Each row comes from the steps of one path. Every step used is in the known rows, and no mark comes twice. Write the path behind each row, first mark first.
(in the rows, 100 means zero)
Known rows:
mebeki-kagiz-kabep-lebi:  84 106  87 120  80  51  97  99  91  85 147  91  70 109 120  91  63 107 118
kagiz-fesar: 112  99  69 100  83  63  85 111 112  83 126  98  83  98 104  81  98 121  89
fesar-kagiz-mebeki-lebi: 119 106  52  95  69  69  79 104 113  74 139 126  77 130 115  92  86 129  95
fesar-kagiz: 131 100  92  96  71  76  79  99 112  91 117 107  59  92 102  92  77 127  88
kagiz-kabep-lebi:  92 101  88 122  82  71  84  94  86  90 135  90  79 109 120  91  84 104 105
kagiz-mebeki-lebi: 106 113  37 100  79  72  80  96 109  81 134 127  90 131 119  83  96 128  96
kabep-kagiz-mebeki-lebi-fesar:  99  85  43  83  85  67 105  83 125  94 140 108  72 111 109  93  77 124  91
mebeki-lebi-kabep-kagiz-fesar: 105 100  69 104  96  58 118  95 116  68 131 101  59 110 103 105  87 120  94
fesar-kagiz-kabep-lebi: 105  94 104 116  73  68  83 102  91  84 141  88  66 108 115 100  75 105 104
risu-lebi-kabep:  98 110  53 119  91  65 105  68  78  97  93 103  58 102 127  78  94 124  81
risu-lebi-mebeki-kagiz:  91 117  45 110  75  52 106  87 107  97 121 115  78  98 142  69  52 135  91
risu-lebi-mebeki-kagiz-fesar:  97 103  49 103  75  39 106 111 113  79 136 103  83 101 131  73  67 129  91
mebeki-kagiz-fesar-lebi: 115 113  88 103  72  50  86 123 101  72 140 101  92 110 115  91  91 131 110
mebeki-lebi: 110 120  54 118  91  75  88  83 102  77 121 127  81 120 116  84 102 124  90
kabep-lebi-mebeki-kagiz:  86 111  55 106  79  51 113  88 109  93 142 101  73 102 135  88  59 123 101
mebeki-lebi-fesar: 104  93  46  99  94  66 104  71 114  93 128 109  72 104 106  84  93 117  79
fesar-lebi-mebeki: 116 117  60 102  80  92  86  87 106 103 115 114 104 109 128  85  98 125  67
risu-lebi-fesar-kagiz: 124  79  80  94  67  64  89  91 105  97 118  95  55  86 117  85  69 130  80

Which path is each row?
 93 118  78 111  84  54  94  96 115  93 129 114  72 100  94  74  46 109 106
mebeki-kagiz-kabep
106 114  72 103  87  46 113  94  95  76 125  98  65 112 105  99  95 120  97
mebeki-kagiz-fesar-lebi-kabep
103  98  72 108  76  78  96  88 106  96 135  97  80 109 126  93  72 105  74
fesar-kagiz-kabep-lebi-mebeki
116  92  83 101  82  65  92  91 120  85 134 110  63 106  86  88  62 102  80
mebeki-lebi-fesar-kagiz-kabep
102 108  81 102  98  80 118  70 110  98 106 101  46  93 102 106  72 123  95
lebi-kabep-kagiz
 83  82  72 101  85  48 111  85 105  98 148  80  64  95 110  89  61 104 102
mebeki-kagiz-kabep-lebi-fesar
116 108  71  97  79  84  95 101 116  90 128 105 101 108 126  96  90 126  75
kabep-kagiz-fesar-lebi-mebeki
114  87  89 103  73  66  85  95 108  97 122 100  64  94 100  78  55 109  81
risu-lebi-fesar-kagiz-kabep
118 109  59  99  78  80  89 101 110  92 126 107 107 111 125  87 102 123  68
kagiz-fesar-lebi-mebeki
102 103  68  98  80  37 101 116 118  76 142 100  73  98 105  82  71 125 108
mebeki-kagiz-fesar
116  87  91  95  78  69  89  93 121  99 128 101  61  93  82  85  56 103  80
lebi-fesar-kagiz-kabep
 95 118  49  98  82  56 111  87 123 100 128 115  75  97 120  78  54 126  90
lebi-mebeki-kagiz
103 109  41 114  79  83  90  79  98 108 101 113  94 100 148  66  85 130  64
risu-lebi-mebeki
103  99  63  82  72  84  82 105 121 104 127 107  79 105 112  93  66 134 109
kabep-kagiz-mebeki
109 113  94 104  93  83 111  78 101  91 111 100  57 101 107 112  82 127  99
fesar-lebi-kabep-kagiz
100  87  31  85  84  63  98  82 118  95 138 110  79 114 108  83  88 120  84
kagiz-mebeki-lebi-fesar
 91 118  63 107  85  58 102  91 122  98 130 116  79 102 103  73  43 107  89
lebi-mebeki-kagiz-kabep
118  73  91  90  70  63  96  92 107  93 139  82  49  90 110 103  75 119  90
kabep-lebi-fesar-kagiz
 99 104  52  94  80  42 109 109 126  81 142 103  80 100 114  80  67 122  90
lebi-mebeki-kagiz-fesar
105  96  77  98  93  62 115  97 116  80 125  92  56  97  99 103  81 120  94
lebi-kabep-kagiz-fesar
